Each row was made from one walk, in order. Every step used is in the known rows, and no mark comes twice. Write each row's walk.
Known rows:
u/l: [ 10 -37  -6  15  22 -15 -13  10   6 -12 -11 -37 -28 -23  21   7  15 -21
  32 -24   8  -4 -31  18  10  -5  -3 -22  28   9 -44  35   5 -31   9  45
   5]
j/d/h/q: [-23 -10   0 -11  44 -31  -7  18   5 -13   5 -44 -23 -21  61  30  44 -47
  16 -34  -6  11 -13   5  -4  -4 -36 -64  16  22 -41  31 -40 -69 -50  30
 -15]
d/j/q: [ -8 -28  17   7  36 -21 -14  11   2 -10   3 -45 -36 -26  35  18  30 -34
  16 -17  -4  -1 -22  -8   1   2 -41 -55  15  13 -34  48 -44 -54 -31  25
  -4]
v/u/l: [ 11 -48  -9  31  16 -13 -26  20  -1 -11 -27 -38 -16 -18  11   4  14 -25
  40 -39  15 -10 -41  15  17  -8  12 -19  27  13 -60  49  -4 -11  19  63
  10]
l/u: [ 16 -37 -14   9  25  -1 -18  10 -10  -7 -13 -31 -17 -18   7  -4   0  -4
  32 -39   0 -10 -50  13   6 -11 -12 -14  19  14 -52  29 -12 -19  -4  41
 -10]
y/q/l/u/v: [-16 -31 -29  28  22  17 -28  15 -37  -3 -17 -18 -27 -19  10 -12   2   7
  -8 -45  23 -16 -42  23  26 -23  -8 -21  43  12 -67  39  -7 -15 -14  36
   2]
j/d/h/q/e: [-30   8  -6  -5  44 -29  -3  25  -1 -18   9 -39 -32 -25  62  33  36 -41
   3 -28  -2  21  -4   6  14  -9 -46 -72   7  43 -36  26 -48 -74 -51  28
 -15]
e/q/l/u/v: [ -1 -44  -8  27  23   6 -51  25 -42  -1 -17 -25 -21 -31   9 -14   2   2
   0 -35  20 -16 -39  21  20 -26 -21 -10  24  18 -69  38  -6  -9  -1  51
   7]
d/h: [  1 -29   8 -14  35 -19  -4  13   0  -6  -4 -33 -28 -23  38  21  29 -30
  27 -26  -7   4 -29  12   1  -9 -26 -32  13  19 -37  26 -17 -47 -15  36
 -13]
n/q: [  9 -16   1  10  50 -32 -12  15   5 -16   8 -29 -38 -29  21  20  22 -18
  25 -22  -1   0 -20   9  13   6 -28 -16  24   5 -33  14  -9 -39  -7  27
  -7]
n/q/y: [  9 -10  -1   7  52 -35  -9  26   1 -24   4 -28 -34 -38  24  22  19 -23
   9  -6  -1   3 -17  -7  20   5 -29 -14  17   3 -41   8 -20 -38  -1  20
  -3]
d/q/e: [ -3  -2   1  10  25 -24 -11  18 -13 -23   2 -37 -38 -31  30  19  19 -28
   7 -20   2   7 -14  13  29  -8 -36 -43   0  34 -35  23 -27 -48 -10  30
  -6]
e/q/w: [ -4 -19  20   3  28   7 -26  18  -4 -19   1 -41 -50 -38  36  -4  23 -34
  16  -7   9   2 -22   6   9  -8 -25 -16  -1  18 -28  26   2 -41  -3  45
  -4]
y/q/j: [-19 -25   6   8  32  10 -12  11   3 -12  -2 -39 -38 -20  36   9  26 -37
   8  -2   4   4 -15   1  12 -19 -32 -33  20  13 -29  20 -16 -47 -21  18
  -8]
y/q: [ -6 -20   2   5  28   6  -8   6   1 -11  -1 -32 -38 -23  25   5  28 -32
   9 -21   9  -3 -26  18  16  -8 -19 -28  33  12 -28  25  -4 -41 -14  25
 -10]
k/q/e: [  5 -17  12  13  23 -10 -20  24 -12 -23  -7 -43 -44 -36  29  12  21 -26
   9 -18   2   6 -18  12  24  -4 -27 -42   3  40 -21  10 -15 -45 -10  40
  -7]
d/h/q: [-12 -17   1 -12  30 -37  -8  14   2 -11   1 -38 -26 -21  45  24  44 -42
  21 -31  -8   8 -20  16   3  -5 -28 -41  10  18 -42  28 -26 -51 -32  31
  -9]
k/q: [ 11 -36  18   8  22 -13 -25  16  -7 -18  -9 -46 -34 -33  28  10  28 -31
  22 -23  -3  -1 -28  12   6  -1 -17 -35  15  20 -24  16  -6 -40  -8  41
  -5]
v/u: [  8 -41   0  21  20  -4 -24  20  -3 -11 -21 -39 -16 -20  10   1  16 -18
  34 -42   6  -9 -44  16  11  -6   0 -14  18  20 -49  37 -14 -14   8  50
 -10]
n/q/h/d/j: [-30 -21   8 -11  67 -51 -10  14  15  -8  12 -47 -36 -18  68  40  38 -43
  12   6 -17  11  -4  -8   0  -5 -62 -54  -4  15 -30  18 -53 -66 -56  21
  -7]
w/q/j: [ -8 -37   8  12  28 -16 -11  22  -8 -22  -7 -54 -39 -21  28   9  24 -26
  28  13  -6  14 -26  -2 -15 -11 -30 -30  -2  33 -31  17 -23 -44   1  21
 -19]
h/d/j: [-11 -38   8  -9  31 -22 -15   5  15  -6  -2 -46 -21 -10  52  22  25 -28
  17 -21  -9   4 -30  12 -12 -13 -47 -49   1  22 -20  37 -40 -59 -41  31
 -13]
w/q/n: [ -6 -28  22   5  38 -22 -10  15  -6 -18   4 -56 -41 -23  29   6  28 -17
  37   5  -6  14 -17  11 -14   1 -30 -16   7  28 -31  21 -14 -32   0   9
 -24]
p/u/l: [  9 -49 -10  31  17 -17 -27  18  -1 -12 -18 -36 -19 -11  11   2   8 -20
  25 -42  14 -10 -44  17  13 -10  16 -18  27   9 -56  49  -4 -13  20  61
  12]
k/q/d: [ -1 -30  14   6  27 -12 -30  19 -12 -24  -2 -54 -37 -34  41  17  35 -37
   6 -11  -4   0 -12   4   3 -10 -26 -51   5  32 -26   9 -15 -55 -28  41
  -7]
j/q/h/d: [-40 -16   3 -13  44 -28  -8  15   1 -14   3 -54 -31 -21  60  22  36 -42
   8  -7  -8   4  -9  -9  -9  -1 -38 -65  19  23 -41  24 -42 -67 -46  28
 -16]
h/q/k: [ -7 -13 -14   4  22 -25 -20  19   8 -26  11 -42 -30 -28  32   9  33 -22
  24 -26  -6   5 -17  18  10  -8 -18 -37  12  32 -41  17 -19 -50 -18  27
 -18]
k/q/j/d: [-14 -35  22  11  38  -2 -28  26  -4 -21  -4 -61 -31 -26  53  22  28 -41
  17  -8  -6   9 -12 -17  -4 -13 -37 -64   7  25 -23  15 -31 -64 -35  33
  -9]
h/d: [ -9 -30  -2  -8  28 -18 -12   7  11 -11  -3 -42 -20 -13  40  15  20 -20
  20 -29  -3   1 -32  21  -9 -10 -27 -36  16  22 -25  23 -17 -50 -23  35
 -20]
j/d: [ -4 -22   1   6  38  -1 -12  14   6 -14   0 -44 -26 -21  33  12  18 -19
  22 -31  -1   3 -29   6  -3  -4 -22 -41  26  20 -32  26 -19 -54 -19  32
 -19]
p/u/v: [  7 -50  -1  39  18  -9 -39  31 -12 -10 -24 -34 -15  -9   6   4  12 -13
  23 -60  10 -17 -50  17  16 -17  18 -15  25  15 -63  55 -22  -7  17  56
   7]
j/q: [ -5 -20   7   8  32 -15 -11  13  -3 -17   1 -41 -35 -28  24  10  25 -26
  18 -26   2  -4 -24   0   3   5 -23 -41  30  13 -39  34 -21 -48 -13  30
 -11]

Which walk is each row?
[-25 -15   3  -3  37   2  -3  11  -1  -9  -2 -43 -43 -25  40   7  37 -43
   7  -2  -1   1 -13   3  16  -9 -23 -34  25  16 -40  14 -13 -45 -22  24
 -10]
y/q/h
[-17 -18  -7 -13  28 -36 -21  17   2 -27  14 -43 -27 -23  56  27  32 -34
  19 -19  -4   7 -14  13   1 -18 -39 -61   1  38 -34  21 -32 -67 -34  30
 -17]
h/d/q/k
[-23 -33  32 -13  55  -7 -28  29  -4  -8   7 -46 -30 -32  69  28  39 -61
  12   7  -4  16  -2 -19  -4 -27 -63 -60  -2  26 -33  25 -36 -68 -41  34
  -7]
e/q/j/d/h
[-45 -25  10 -16  43 -13  -6   6  10  -3   2 -50 -36 -13  71  25  44 -57
  -3   6  -9   8 -10  -2   1 -19 -55 -65   5  21 -26  29 -47 -67 -62  20
  -9]
y/q/h/d/j
[-17  -2  -8   9  21 -12 -10  11   6 -25   0 -45 -43 -24  38   2  25 -25
  19 -29   1   4 -23  13   6   2 -10 -27   5  17 -36  28 -11 -47 -19  32
 -11]
h/q/w
[  4 -26   2   7  25 -24  -6  28 -13 -28 -12 -47 -36 -34  20   6  20 -26
  14   6  -2  11 -33   0  -5   1 -19 -24   4  32 -40  16 -21 -36  14  23
 -17]
w/q/y
[-38 -15   9  -4  37 -17 -10   9   8 -18   7 -50 -45 -19  68  21  28 -38
   8 -13   0   7 -19 -11 -13  -2 -47 -72  -2  22 -23  49 -53 -76 -56  30
 -10]
h/d/j/q/w
[-10 -28  24 -17  43 -16 -28  23 -13  -8  10 -40 -36 -40  57  24  47 -58
   2   4  -1   7  -4   2   2 -25 -51 -46  -5  33 -37  19 -20 -59 -35  42
  -5]
e/q/d/h
[-39 -19  11 -11  54   4  -4  19   1  -9   7 -39 -36 -19  70  32  39 -56
   4  -2   0  16  -4 -17   1 -24 -49 -71  18  21 -31  25 -40 -76 -54  19
 -12]
y/q/j/d/h
[  3 -14   4   1  26 -29 -12  22 -12 -26  -3 -42 -26 -35  32  18  22 -38
   6 -11  -3   3 -19  -2  17  -5 -27 -34   4  14 -49  22 -28 -40  -4  25
   0]
d/q/y
[ -2 -27 -30  34  44 -20 -32  23 -33  -7  -9 -14 -25 -25   6   4  -4  20
   7 -45  13 -14 -37  16  24  -9 -16 -10  35   5 -69  28 -15 -14  -7  37
   4]
n/q/l/u/v
[ -9   3 -11  13  22 -24 -10  19   1 -22   2 -39 -34 -25  28   9  25 -22
   6 -28   0   8 -15  22  24  -3 -27 -35   8  34 -34  20 -24 -46 -18  28
 -12]
h/q/e
[-19 -30 -14  12  31  -8 -19   9 -28  -5   0 -34 -28 -24  23  -3   3   3
  -6 -26   5  -7 -36  -1   4  -6 -42 -47  20  13 -53  45 -41 -39 -40  29
  -7]
d/j/q/l/u
[-42 -16  -1 -16  40  -8  -4   8   6  -9   1 -45 -35 -15  60  17  41 -47
   0  -3  -2   6 -11   6   4 -16 -36 -51  21  22 -31  15 -25 -60 -45  24
 -16]
y/q/h/d
[-34  -7  18 -16  57 -32  -9  15   6 -10  18 -52 -25 -19  73  32  47 -43
  24 -21 -10  18   5   0  -8  -4 -46 -55  12  17 -41  30 -41 -64 -60   9
 -18]
j/d/h/q/n
[-43 -24  -3  -5  34 -25 -14   5  -7  -9  10 -45 -32 -20  57  17  24 -12
 -17 -17   1   4 -16   6 -12  -4 -57 -68  18  20 -27  40 -46 -69 -60  21
 -16]
h/d/j/q/l
[-11 -34  10   9  33 -24 -15  18  -9 -19   2 -58 -43 -25  40  20  36 -36
  11  14  -9  12 -20  -1 -17 -11 -45 -54 -15  44 -28  28 -43 -60 -27  25
 -15]
w/q/d/j
[ -7 -27  -1   9  29 -19 -14  20 -14 -24   0 -54 -42 -27  29  12  31 -27
  13   8  -3  10 -23   8 -15  -7 -26 -41   1  44 -33  14 -19 -52 -10  29
 -22]
w/q/d
[-22 -23   9   4  37   1 -14   7   1  -9   8 -43 -43 -23  50  20  39 -46
  -9   1   0   2  -9   2  10 -20 -47 -58   8  24 -25  31 -35 -63 -49  20
  -5]
y/q/d/j
[-24 -14 -13   7  23  10  -6   4 -14 -10   2 -28 -43 -26  24  -6  19  -3
 -17 -20  14  -1 -21  27  16  -8 -22 -23  39  12 -31  16   6 -41 -18  21
 -15]
y/q/l
[-14   5   0  11  38 -17 -11  24 -10 -26   8 -43 -35 -30  45  26  19 -32
   3 -22   4  12  -8   2  21  -7 -44 -67   7  39 -34  27 -40 -65 -29  29
 -11]
j/d/q/e
[-26 -30  20 -18  41 -20 -26  19   1  -8   3 -52 -29 -29  59  14  40 -53
   8   7  -4   7  -9   4  -3 -18 -49 -42   2  26 -34  13 -22 -54 -33  40
 -11]
e/q/h/d
[-14 -11  11  14  35 -18  -9  19  -4 -16   5 -41 -45 -30  36  20  21 -29
   2 -12   1   7 -12  -5  19  -2 -51 -61   5  33 -30  43 -53 -59 -32  25
  -6]
d/j/q/e
[-16 -11  -9   7  26 -24 -20  13   0 -21   7 -50 -28 -24  39  16  39 -32
   3 -20  -5   2 -10  14   3  -8 -25 -43   9  27 -40  19 -24 -55 -35  28
 -12]
h/q/d
[-16 -15   6  14  66 -21 -16  23   8 -20  13 -42 -35 -23  46  32  22 -28
  20  -4  -4  10  -4 -19   3  -4 -48 -44  17  11 -30  13 -34 -63 -33  16
 -10]
n/q/j/d
[-27 -26  -2 -16  37 -22  -8  11   8 -10  -3 -52 -25 -16  54  17  29 -31
  17  -8 -12   5 -20   6  -8 -12 -31 -42  10  25 -37  12 -27 -55 -33  32
 -20]
q/h/d
[ -9  -9   4   2  38 -23 -12  27  -9 -28   2 -48 -24 -33  46  26  22 -42
   1 -13  -1   8 -14 -15  10  -4 -36 -57   9  18 -48  25 -41 -60 -23  23
  -5]
j/d/q/y
[-31 -19   6   9  44  16 -12  16   5 -15   5 -45 -36 -17  51  16  27 -40
   3  -5   5   9  -9 -12   4 -18 -40 -56  25  17 -27  24 -28 -64 -40  16
 -14]
y/q/j/d
[-12 -24   3 -13  39 -18  -9  15  -6 -11   5 -39 -32 -26  50  28  36 -37
  10 -13  -7   6 -14   5  -3 -17 -34 -46   4  30 -37  18 -26 -61 -34  36
 -15]
q/d/h
